What can hang from each mark:
X: V
D: B
F: C H T U V
T: F
J: R
M: T
B: D E L U
C: F
H: F J
U: B
L: B
R: J
V: F X

Every row comes from one small tree of marks. The marks that hang from a mark follow it in brackets, in alphabetical order. Every link used is in the known rows. Which tree was each row made from?
Known rows:
T(F(C H V)): [  0  -3  19  10  20 -14  -8  -5   7  31  14  22 -28   4  16 -15   3  -8
 -19  -2  -1   8   4  20  -1  14   9  -4   1 -15   9  14]
X(V(F(C U))): [ 24  18 -14  17  17   5  11  -1  31 -33   1  25  21  -3   3 -27  18   9
   1  -4 -10  13   8 -11  10 -13  -4 -16   4  10  50  18]
B(D L U): [ 11   1 -14 -25  32  28  15  -1 -28 -23  10 -34  24   7 -32  15 -38  -2
   1  -7 -15 -16 -32   1  -6  12 -19 -30  -2  -1 -41  33]
C(F(H(J) T U V)): [ -6 -13   4 -12 -18 -20 -12  21  11  39 -15  30 -32  19  18 -15  17 -21
  -1   0  18   5  33  15   3 -35  10  20 -26   1  -8 -21]
V(F(U) X): [ 23  10 -27  19 -24  15  21  -8  23 -66  19 -15  30  17   7  -1  18  11
  -4  -4 -15  10   6 -13  -7  25 -11  -2   3  -5   9  -4]
V(F(C H T) X): [ 16  -7 -27  23 -10 -23  18 -11  -4   6 -12  17  -4  19  44 -12  17  -7
   0  14   6  11  -3  11  22   3  -2  24  15 -13 -16 -15]
F(V): [ -1   0  27  -6  -4   5   2 -14   3   2   9  -6  10  -2 -19   7  -2   1
  -7   1 -12  17 -13   3  -6  19  -1 -16   9   3  -1   5]
L(B): [  2  -2  24  -3 -19   8  15  -2  22 -26  -6 -34  32  -7 -20  37 -27   2
  -4   0  -3  -5   6  -9   7  -8  -2  -3   1  16   9   8]
U(B(L)): [-10  21  -6 -12   9  -1   3 -24 -26 -16   0 -26  22 -21 -42  27 -13  15
  12 -12  -6 -27 -32  -8  -1   9   2 -17   9 -10 -11  11]
M(T(F(C U(B) V))): [ -9 -23  -7   9  11 -12 -30  -7  -1  18   4  37 -23 -10  20  -8  40   2
  -3  -1  -2 -20 -12  -3  -5  21  19  -1  17  -8  28  24]
V(F(C H(J) U(B(D)))): [-23  17 -35  13  23 -14  -4  17 -22 -14  15  36 -14  28  27 -26   3   0
  12 -15  17 -21  -1  -4  10 -34  22 -25   9  10   9   4]
M(T(F(V))): [ 24 -18  21  -6  -2  14 -18  -3  17  12   4   3  -3  -8  -6  12   0  -6
 -22  -1 -32  -4 -12  -7 -34  45   7 -12   3 -16 -12   2]
H(F): [ 10   8  16  17  -3  15   1   4  16  -7  26 -30  19 -33  -3  23 -28   8
  -7   3 -22  -3  -2 -19 -22  26 -10   1 -24  18   4  -1]
U(B(D E L)): [-20  11 -22 -25  35  20  -5  -4 -51 -23  -7 -26  18 -20 -53   8 -29  19
  19 -15   0 -38 -41 -19  -9  -5  -7 -30  39   6 -21   1]
B(D E): [  0   1   0  -6  18  29  -1  11 -12 -18   9 -20  16  -7 -35   0 -37  13
   8  -8 -13 -17 -13 -20 -16  -7 -10 -24  29  25 -18 -10]
T(F): [ 24  14  20  14   1  23  -4 -13  28 -15  27 -19  16 -19 -34  22 -30   5
 -27  -6 -21  -8   0  -7 -27  24   5 -11  -7 -10  -4  11]
R(J): [  5  31  38  14 -16  11   6 -22  -3  -5  16  15  28  -3 -25  17 -39   9
 -17   1 -17  -3  -1  -3  -6  21  14   5   0  17  -3  -3]
H(F(T) J): [  4   1  23  19 -13   7 -12  12  12  11   8  -5  13 -46  15  25 -38  -4
  -4  10  -6   1  10 -19 -17   5  -1   7 -34  12 -18 -24]
L(B(E U)): [ -7 -23  10 -19   0  37  33  11  10 -31 -16 -56  42 -15 -18  19 -48  -1
  -3  -5  -3 -10   2 -15  -2 -16 -17  -1  14  26 -14   8]
V(F(C H T U(B(D)))): [-13   6 -35   8  24 -22   3   6 -45  23  -6  31 -21  28  25 -26  17 -11
  11  10  31 -21 -28   8  23 -36  29  15  32  10  12  17]
C(F(H(J) U V)): [ -8  -5   3  -8 -13 -12  -4  23  26  11   3  15 -25  30   7 -14  15 -11
  -1 -17   3   0  39   9  -6 -21   6  -7 -33   5  -1 -17]
C(F(H T U V)): [  3 -17   1 -14 -11 -20  -3  11   2  47 -20  16 -34  30   8 -16  29 -22
  -1   9  14   3  14  21   8 -26   8  34 -10   4   3  -5]
J(R): [ -2  16  30   2  -9   9  21 -18  23   1  22  -8  14 -26 -18  17 -35   9
   1  -5  -8  -2   6  -4   5  10 -21 -17  -7   7   8  18]
F(U V): [-4  0 18 -3 -4  4 -3 -9  9 -9 12 -1  4  5 -7 -7 17 -3  2 -4 -6 18  1  2
 -1  7  2 -3 -5  6 18 15]
T(F(V)): [ 14   1  28   5   5  24  -7 -14  16  -2  17  -8   4  -4 -25   7  -9   1
 -29  -3 -10  11 -10   3 -22  39   5 -17   3 -20   1  10]
D(B): [  3   5   9   0  -3  26  -9  -6  -9 -19   8 -45  26 -14 -24  22  -7  21
   3  -6  -4 -11   3  14  -5  10   7 -24   1  10  -5 -15]
X(V(F(H(J(R)) T U))): [ 10  30   2  -4   0  -2  13  17  22  12 -25  39  -2 -13  25 -23 -18 -14
   7  -2   5  18  42  -2  11 -42  -1   6 -41 -12  25  -1]
T(F(C H(J(R)) U V)): [-23   3  26  15  10  -8 -11  12  35  34  23  54 -35 -16  44 -32  -8  -9
 -10 -16  17  10  56  16   8  -5 -12 -14 -38 -16  34  22]

Write each row's tree:
[-20  14  -7 -20  14  16   3 -15 -31 -21 -11 -31  22 -36 -47  13 -21  17
  17 -18  -8 -31 -27 -20 -10   0 -11 -19  26   2  -8  -6] : U(B(E L))
[ -6 -10 -10   8  -4 -37   1  -8 -11  10   0  10 -25  29  40  -9  28   4
  11   9   4  23   4  24  26  14  -7   8   8 -14  -9  -8] : F(C H V(X))
[ 10 -17  -2   2 -22 -10  -4 -20 -15   6 -15  -6  -2   8   4  13  20   2
   0  25   6  30 -15  11  15  24  -4  21  17 -18 -23 -13] : F(T V(X))
[ -6 -23  -8   6  -6 -42  -3 -12 -21  39 -21  24 -34  20  47 -11  32  -5
  12  24  12  27  -1  29  35   1  -2  34  15 -17 -18  -6] : F(C H T V(X))
[ -4  -5 -13  26   2 -19 -23  12  21  -8  14  36 -28  14  51 -20  23  -2
  -5  -5   8  21  46  14   6   8  -1   3 -26 -30   9  -3] : T(F(C H(J) U V(X)))
[ -7 -11 -39   0 -27 -15  -1 -12   0 -20  -1 -13 -13  34  -7   8  53  20
   8   9  24  -3 -13  -2  15  14  -4   3  18  -5   4 -11] : C(F(U(B) V(X)))
[ 17 -16 -12   2 -31  -5   4 -10  19 -15  -1 -20  -6  31 -12  13  30  15
  -5  11   4  11  -7  -1   4  31 -22  -5  11  -4 -20 -23] : C(F(V(X)))
[ 12  11  -5   2  -6   1  20   5   4   4  -8   8   2  14  14 -14   4 -24
  -2   0  -4   2   5   5  -5 -22  19  29 -11  -2  10   3] : V(F(H T U))
[-35  -2 -11 -15  18  18 -14  13 -32 -11  -7 -20  11 -42  -8 -10  14   7
  18 -11   3 -13 -17 -23 -17  18 -26  -5  -3   5  26  -4] : H(F(U(B(E L)) V))
[ -7 -26  -3 -25  20  41  26  23 -13 -30 -12 -51  33   3 -25  15 -58   1
   3  -1   5 -16 -13 -13   0 -20 -21 -16  25  29 -25  12] : L(B(D E U))
[-10 -13  24  20   7  -4 -10   6  10  15  23   4  -1 -29  26  -8   9   6
  -4  10  -2  13  -5  -1   0  36 -23  -7  -3  19  19   1] : H(F(C V))
[  4  -9   9 -14 -11 -12  10   2   8  24  -4  -5 -26  33  -9   0  11  -9
  -7  -2  -4   0   1  14  -5   2  -1  -3  -3   6 -16 -16] : C(F(H V))
[ -4   7   6   1  -7 -17  -6  12  -1  16  -7  20 -10  -8  19   0 -15 -20
  10  -3  -2  -1  37   3   1 -45  27  28 -36   2 -12  -3] : F(H(J) T U)
[ 33  27  -9   5   8  16  15   0  27 -49  -3   0  32   4 -19  -7   3   4
  -6  -6 -22  12   3 -17  -7  -7   1 -14  -5   0  35  10] : X(V(F(U)))
[ 13 -25 -17 -10 -29 -31   4  -2  -3  38 -27   1 -34  39  15   5  31  -8
   1  21  15  13   0  21  19   4  -5  34   6 -14 -36 -31] : C(F(H T V(X)))
[-23   6 -18  15  28  -3  -9   2  -9   8   4   9 -20 -21   7 -19  -2   4
   5 -13  10 -32  12  -6  -5 -29  15   9  12   4  25   9] : T(F(C H U(B(E))))
[ -8 -12  28   7 -11   5 -21  16   3  23   1   6   3 -32  21   8 -15  -7
  -8  15   2  18   2  -7 -10  17  -5   3 -28   4 -14 -24] : H(F(T V) J)
[ 15  21 -22   1   9   0   6 -10 -15 -13 -27   5  19  -6 -17   0  17   1
   4  12   5   3 -25 -15   9 -27  27  13  17  -9  25  12] : X(V(F(T U(B))))
[-20  -4   3  -8  -6 -12 -11 -18 -30  22 -12   7  -6  -2  -7   4  29  -5
   9  15  20   2 -29   5  15 -13  27  21  22  -5  13  13] : F(T U(B) V)
[  0   4  -6 -25  28  28  -4  11 -22 -28  -1 -21  21 -21 -46  -1 -35  11
  12 -19 -17 -24 -19 -17 -14   4 -26 -30  22   9 -22   0] : B(D E L)
[  2 -22 -23  -2 -35 -30  -7  17  11  19 -19  24 -33  35  33  -7  31 -11
   7   9  23  16  35  16  14 -19  -1  32 -25 -15 -23 -32] : C(F(H(J) T U V(X)))
[ -6  -6  12 -14  -1 -21  -3   2 -14  37 -16  14 -23  11  17 -13  15 -26
   7  11   6  19   8  20   9 -24  23  35 -13  -5   6  13] : F(H T U V)
